Each row was made from one path, in order. Every step used is in the known rows, and no mark comes twice. Write each row's path.
Known rows:
vumun retun disef delo: [ 2.12  1.33  1.98  3.17  0.03  0.96 -1.00 -0.28 -1.51  1.34 -0.47  0.46
 -1.56 -2.88  1.02  0.45 -0.86  2.48 -1.36 -1.85 -0.07  3.11  1.53  0.27
 -0.93 -3.24 -1.03  2.13 -0.16  0.33]
voto vumun retun: [ 0.15 -3.12  0.71  7.08  1.69  0.08  0.23 -0.05 -0.92 -0.13  1.82  0.21
 -0.52 -2.34  0.43  2.31  0.05 -1.43 -0.08  0.05 -0.48  1.90  1.21 -1.66
 -1.48 -3.07 -0.82  5.76 -1.19 -1.76]
retun disef delo vumun voto: [ 0.88  2.33  1.69  0.31  1.07  0.42  2.58 -2.06 -2.42 -0.28  0.58 -0.62
  0.04  0.30  0.27 -0.43 -4.04 -2.51 -0.80 -0.56  0.01  2.35  1.34 -0.69
  0.21 -2.17 -2.66 -0.18  2.53 -1.03]
delo labozi: [-2.39  2.28 -2.02 -2.18 -1.49  0.86  0.99  2.23 -4.33 -0.02 -3.98  1.06
  1.08  3.27  1.40  1.63 -0.55  2.33  0.66  1.92  1.11 -1.92  2.06 -0.72
  4.65 -1.12 -0.90 -0.94 -1.76  0.96]
vumun voto tasu: [-1.26 -0.45  0.14  0.64  4.35 -4.18  1.87  4.42  3.16 -0.31 -0.89 -0.18
 -0.41 -0.80  0.99  4.52  2.06 -1.32  0.17 -0.45  0.40 -1.08  0.20  1.53
 -0.78 -1.17  2.22  1.49  1.68  0.07]
delo labozi retun disef: [-0.50  1.97 -1.21 -2.25 -1.85  3.45  2.47 -0.66 -3.66 -0.85 -0.18 -0.82
 -2.97  1.47  1.54 -0.35 -1.02  3.39  1.16  0.24  1.92  2.28 -0.23 -1.87
  3.87  0.24  0.99 -3.03 -1.70 -2.44]
disef delo labozi retun voto: [-3.07  0.19 -2.18 -2.19  0.24  3.32 -2.23 -0.76 -1.01 -2.15  0.91 -0.39
  0.02  4.11 -0.48 -0.60 -3.87  2.34  0.94  0.17  0.61 -1.77  2.37 -1.53
  2.75  1.11  1.04 -3.30  2.12 -1.04]
vumun voto tasu retun disef: [ 0.09  0.49  0.80 -0.80  2.92 -3.89  1.89  2.60  1.70 -0.56 -0.15 -0.99
 -0.57 -3.14  2.74  2.60  0.73 -1.17  1.44 -1.20  0.00  1.02 -2.89  0.14
 -1.65 -1.17  0.67 -1.58 -0.78 -0.87]
vumun voto tasu delo puba: [-0.46  1.81  1.54 -0.22  3.28 -4.98  2.56  4.75  6.23  0.16 -0.14 -0.48
  1.39 -0.29  0.18  3.39  2.76 -0.87  0.30 -0.30 -2.39 -3.48  0.59  2.65
  0.27  1.38 -0.51  0.69  1.79  1.14]
disef delo tasu retun voto: [-0.70 -0.24 -2.05 -1.45 -1.40 -0.20 -4.05 -1.00  1.61 -0.68  1.14 -0.71
  2.64  2.49  0.57 -3.07 -2.46 -0.13 -0.18  0.85 -1.39 -2.59  0.00  1.08
  0.75  0.58  1.06 -4.32  0.86  0.21]
tasu delo: [-0.71 -0.14  0.02  0.90 -1.62 -0.32 -0.56  2.54  2.38  0.92 -1.80  1.08
  0.83  2.76 -1.43 -1.73  4.45  1.05 -1.13 -1.19 -0.18 -2.32  1.05  1.75
 -1.58  1.28 -1.64  0.55  0.10  2.65]
vumun voto tasu delo: [-0.62 -0.52  1.08  1.25  3.05 -4.40  0.75  4.87  5.58  0.00  0.13 -0.21
  0.42 -0.22  0.25  3.05  3.46 -0.83  0.48 -0.37 -0.78 -2.57  0.64  2.57
 -1.53  0.65  0.37  0.43  2.10  1.60]
delo tasu retun: [ 0.27 -0.50 -2.37 -1.18 -3.07 -1.27 -0.65  0.27  0.75  0.51 -0.66 -0.55
  1.96  0.52  1.93 -2.35  1.65  0.17 -0.06  2.38  0.19 -0.78 -2.40  1.54
  0.89 -0.13  1.73 -3.81 -2.74  0.11]
disef delo tasu: [-1.62 -1.00 -2.55  0.96 -0.19 -0.46 -2.65  0.41  2.71 -0.07 -0.33 -0.60
  1.68  3.79  0.01 -2.09 -1.34 -0.30 -1.23  2.32 -1.11 -1.13  2.47  3.05
  1.87 -0.66  0.95 -1.93  4.12  0.55]
tasu delo labozi retun: [-1.90  0.60 -0.76 -0.90 -2.89  2.11 -0.75  1.09  1.63 -0.59  0.08  0.08
  0.07  3.28 -0.81 -1.54  2.54  4.38  0.85  1.02  0.60 -2.25  1.13  0.64
  1.65  2.99 -1.14 -3.26 -0.55  0.68]
delo tasu retun disef: [ 2.45  0.81 -0.77 -1.28 -4.06 -0.86  0.65 -0.89 -0.43  1.02 -0.08 -1.24
  0.79 -0.73  3.02 -3.37  0.87 -0.06  0.51  1.40 -0.44  1.56 -2.80  1.37
  1.76  0.14  0.70 -4.14 -3.69 -0.72]
voto tasu retun: [-1.94 -2.65 -2.51 -2.37  2.30 -2.95 -1.92  0.10  2.64  0.51 -2.39  0.46
  0.16 -2.92  0.35 -0.18  2.19 -1.14  0.95  1.36  0.79  0.90 -5.14  0.92
 -2.34 -0.06  2.53 -0.55 -0.30  1.33]
disef delo: [-3.03 -0.95 -2.53  0.71  2.19  0.84 -2.08  0.35  0.46 -0.44 -1.47  0.80
  0.56  3.23 -0.83 -1.14 -1.67 -0.09 -1.60 -0.64  0.35 -0.44  2.12  0.90
 -0.30 -1.60 -0.17 -0.12  4.21  0.91]
labozi retun: [-1.17 -2.59 -2.43  0.29  1.47  2.76  1.35  0.46  1.13 -1.68  0.52  0.36
 -3.06  1.14 -0.86 -0.45  2.86  1.66 -0.92 -1.88  3.88  1.90 -0.96 -1.28
 -2.34 -0.19  4.60 -0.64  0.99 -1.80]
retun voto tasu: [ 1.07 -1.82 -0.28 -2.44  1.48 -1.94 -0.16  2.04 -0.42  0.92 -1.70  1.11
 -0.11  0.09 -0.65  1.80  2.38 -2.10 -0.32 -2.56 -0.79 -2.46 -1.23 -0.44
 -1.40  1.50  4.49  3.10 -1.37  1.32]

Write each row's path:
[-0.68  1.17  0.36 -2.00 -3.60  2.35 -0.94  1.07  0.28 -0.79  0.81  0.12
  0.42  3.54 -0.90 -1.45  2.24  3.42  0.98 -0.33 -0.21 -3.81  1.17 -0.64
  1.72  4.11 -0.66 -2.63 -1.68  0.85]
tasu delo labozi retun voto
[ 2.39 -0.06  1.81  1.08 -0.94  0.68 -0.54  2.38 -3.18  0.98 -1.09  1.73
 -0.11 -2.29 -0.03  3.33  2.06  1.61 -1.40 -2.85  0.17 -2.43  1.49 -1.77
 -1.79 -1.69  2.04  4.42 -3.94  1.25]
vumun retun voto
[ 1.55 -1.80  1.74  7.20  1.81  0.73  0.11 -1.84 -1.18  0.01  3.05 -0.63
 -1.86 -2.67  1.23  0.44 -2.66 -1.73  0.35 -0.64 -1.44  4.57  1.46 -1.15
 -0.86 -2.98 -2.59  4.53  0.18 -2.61]
voto vumun retun disef delo
[ 1.50 -2.22  0.95  1.47  0.44  0.30  1.46  0.47 -3.08 -1.00  1.47  0.35
  0.16  1.34 -0.35  0.99 -0.24 -4.16  0.57 -3.05 -1.25 -1.68  1.06 -3.32
 -0.75  0.34  0.96  4.46 -2.56 -1.81]
retun voto vumun
[ 1.14 -1.72  0.83 -2.16  0.00 -2.22 -1.60  1.94  1.97  1.39 -1.11  1.15
  0.72  0.62 -1.76  0.54  3.26 -1.65 -0.18 -2.16 -1.91 -3.73 -0.50  0.85
 -1.81  3.37  2.44  2.40 -1.16  2.47]
retun voto tasu delo
[ 1.42 -1.06 -0.73  0.13  0.03  3.16  3.19 -0.98 -0.65 -1.26  1.08 -0.56
 -4.72 -0.71  0.17 -1.92  1.94  1.61 -0.78 -3.44  2.52  5.12 -2.13 -1.54
 -1.25 -0.42  3.31 -0.65 -0.22 -3.07]
labozi retun disef
[ 0.83  1.43  0.73 -0.40 -0.04  1.41  1.61 -3.45 -2.94  0.34 -0.44  0.21
 -0.24  0.08 -0.61 -2.09 -3.67 -2.53 -1.22  0.08  0.02  3.26  0.80 -0.19
  0.11 -1.77 -2.41  0.48  2.31 -0.75]
retun disef delo vumun
[-1.12 -2.29 -0.29 -0.61  1.15 -2.82 -1.06 -0.49  4.60  1.33 -1.18  1.35
  1.90 -0.89 -3.20 -0.02  3.17 -2.96 -0.06  3.06 -0.23 -1.07 -1.77  2.92
 -2.37  2.62  0.08  2.03  2.40  3.12]
voto tasu delo vumun
[ 3.04  0.84  1.53  3.29 -1.33  0.36 -0.87 -0.14 -0.60  1.78  0.54 -0.60
 -1.13 -2.59  1.41 -0.13 -1.00  2.51 -1.34 -0.42 -1.02  2.53  1.72  2.03
  0.70 -2.52 -0.50  0.91  0.17 -0.02]
vumun retun disef delo tasu
[-3.57 -0.29 -0.71 -0.66  3.24 -1.44 -1.55 -2.57  1.85 -2.17  1.33 -0.41
  3.38 -0.31 -1.74  1.09 -4.23 -3.64  0.19  3.11  0.72 -1.21 -0.81 -0.18
 -1.80 -0.78 -1.58 -1.84  4.26  0.63]
disef delo vumun voto tasu retun
[-0.23 -0.33  0.52  0.19 -2.72  2.27 -0.48  0.02  0.84 -1.24  2.99 -0.43
  0.33  3.16 -1.28 -1.32  1.22  1.61  2.11  0.50 -1.14 -2.75  1.16 -1.21
  1.24  4.39 -1.46 -1.53 -1.60 -1.17]
tasu delo labozi retun voto vumun
[ 0.62 -1.19 -0.97 -2.49  1.41 -2.73 -0.29 -0.73  1.34  1.33 -2.21 -0.49
 -1.19 -3.93  1.32 -1.50  1.26 -1.27  1.03 -0.29  0.08  3.54 -5.70  0.86
 -1.77  0.04  1.72 -1.09 -1.63  0.51]
voto tasu retun disef
[-1.03 -0.14 -0.96 -1.16 -1.01  3.28  1.36 -0.50 -3.64 -2.65  1.66 -0.95
 -1.30  2.59  0.32  1.24 -1.40  1.27  2.20  0.39  0.93 -0.81  0.73 -3.75
  3.31  1.79  1.70 -1.03 -2.56 -3.06]
delo labozi retun voto vumun
[ 2.20  1.46  3.36  1.95 -3.10  0.64  0.80 -1.70 -0.19  1.78  0.59  1.20
  2.07 -1.57 -2.23 -0.46  2.12 -0.19 -1.33  1.39  0.14 -0.27  0.62  0.51
 -2.18  0.71 -4.03  2.33 -1.29  2.20]
tasu delo vumun retun disef
[ 0.14  2.97 -0.12 -1.21 -1.05  1.18  0.66 -0.63 -3.40  0.39 -1.92 -0.47
 -1.13  1.95  1.88 -1.80 -4.28  1.23  0.07 -0.12 -0.62  2.49  1.97  0.09
  3.87 -1.40 -2.25 -1.43  0.73 -0.60]
retun disef delo labozi
[-3.31 -0.74 -2.51 -2.39  1.60  1.66 -3.45 -1.23  1.16 -1.88  0.67 -0.31
 -0.59  2.99 -0.91 -0.15 -3.21  1.73  1.24  1.05  0.27 -1.24  1.01 -0.63
  2.48  1.78  2.02 -2.95  3.29 -0.67]
disef delo labozi retun voto tasu
[-1.30  1.81  0.03 -1.86  2.75 -3.50 -0.03  1.49  1.32 -1.17  0.19 -1.59
  0.08 -1.62  2.94  2.11 -2.77 -0.10  2.32  0.72 -0.92  0.01 -1.58  0.55
  1.42 -0.56 -0.80 -3.66  0.76 -0.47]
vumun voto tasu retun disef delo labozi
[ 2.38 -1.92  1.40  7.14  0.30  0.09 -0.34 -2.16  0.18  0.33  4.02 -1.82
 -1.20 -2.46  1.53 -0.38 -2.46 -1.84  0.70  1.43 -2.23  4.16  1.49  0.17
  0.65 -2.04 -1.90  3.25  0.38 -2.79]
voto vumun retun disef delo tasu
[ 1.26 -0.71  2.09 -0.29 -0.10 -0.45  0.72 -2.26 -2.56  0.98 -0.03  1.61
  2.25 -3.73 -2.89  4.14  0.15 -2.56 -1.31  2.29  1.33 -1.61 -0.09 -1.72
 -2.10 -0.44  0.91  4.77 -1.76  1.63]
delo vumun retun voto tasu
[ 3.36  1.36  2.22  2.54 -0.97  0.77  1.32  1.09 -3.14  1.98 -1.45  0.85
 -2.31 -4.00  1.54  1.61  1.52  2.57 -1.27 -2.55  0.53  3.09  0.37 -0.37
 -1.01 -3.43 -0.08  3.43 -2.55  0.26]
vumun retun disef
[-0.12  1.33 -0.56 -2.34 -1.13  1.04 -0.39 -4.24 -3.05 -0.60 -0.11 -0.25
  1.09 -1.59  0.61 -3.68 -3.74 -1.54  0.33  0.07  0.78  2.43 -3.39 -2.01
 -1.46 -1.19 -2.77 -3.15 -1.33 -0.44]
tasu retun disef delo vumun
[ 0.47 -1.39 -1.35  0.50  0.91  3.31  0.81 -1.95  0.87 -1.74  1.91 -0.95
 -4.33  0.37 -0.16 -3.17 -0.56  1.62 -0.86 -2.85  2.06  5.10 -1.00 -0.74
 -1.16 -0.11  2.47 -1.92  2.79 -3.31]
labozi retun disef delo
[ 0.81 -0.33  0.62 -3.45 -1.22 -1.96 -1.29  1.91  0.61  0.86 -1.43  0.81
  1.12  1.16 -0.94  1.31  2.39 -0.09  0.96 -0.70 -2.37 -4.51  0.12  0.43
  1.04  3.68  1.44  1.05 -1.93  2.37]
retun voto tasu delo labozi
[ 2.36  1.59  2.38  1.07 -1.45  1.12  3.06 -3.08 -4.88  1.37 -0.57  1.12
  0.83 -3.98 -0.89  2.24 -0.52 -1.68 -1.76  1.95  1.83  1.84  0.24 -1.63
 -0.98 -2.53 -1.95  4.03 -1.98  0.39]
delo vumun retun disef
[ 0.16  1.69  0.20 -1.22 -3.67  2.34  0.29  0.31  0.50 -0.01  0.64 -0.36
 -1.08  2.33 -0.21 -2.57  1.98  4.02  1.10  0.16  0.15 -0.14  0.61  0.52
  1.98  2.97 -1.74 -2.82 -1.23  0.20]
tasu delo labozi retun disef
[-0.57  1.20  1.91  1.09 -1.33 -1.02  2.03  0.69  1.46  0.04  1.09  0.58
  3.33  1.61 -2.35  1.33  1.95 -1.84 -0.85  1.52  0.25 -3.78  1.97  0.38
 -1.89  1.53 -3.78  0.29  0.72  2.19]
tasu delo vumun voto
[-0.22 -1.97  0.74  0.81  0.91 -2.60 -1.86 -0.83  4.68  1.92 -0.58  1.16
  1.90 -3.02 -3.14  1.12  3.49 -1.31 -0.25  3.43 -0.10 -0.86 -1.38  2.94
 -2.62  1.64 -0.38  3.09  1.41  3.35]
voto tasu delo vumun retun
[ 0.08  2.75  0.74 -1.68 -0.07 -0.05  0.49 -3.27 -2.58 -1.24  0.85 -1.04
  1.08 -1.76  1.33 -1.74 -3.87 -1.81  0.83 -0.21  0.65  1.84 -2.69 -2.42
 -1.26 -1.66 -3.21 -3.66 -1.31 -0.92]
tasu retun disef delo vumun voto
[ 2.22 -1.25  1.82  0.52  0.92 -1.29 -1.71  1.96 -0.36  1.62 -1.12  1.53
 -0.64 -4.17 -0.15  4.13  2.57  1.12 -0.55 -2.02 -0.47 -1.62  0.04 -0.33
 -1.88 -0.73  3.52  4.53 -2.34  1.86]
vumun retun voto tasu
[-4.26  0.11 -3.18 -1.12  0.76  3.22 -2.31 -0.63 -0.03 -2.17  0.16 -0.25
 -0.47  4.25 -0.48 -0.93 -3.34  2.82  0.75  1.79  1.34 -0.31  2.15 -0.28
  2.96 -0.03  0.26 -3.90  3.69 -1.11]
disef delo labozi retun
[ 1.14  3.79  0.41 -1.66  0.73  0.35  3.02 -0.61 -0.80  1.05 -1.48 -0.29
 -0.63  1.11  0.81 -2.41 -3.24 -0.72 -1.13 -2.39 -2.80  2.11  1.17  0.21
  2.78 -1.35 -2.06  0.20  1.30 -1.43]
retun disef delo puba
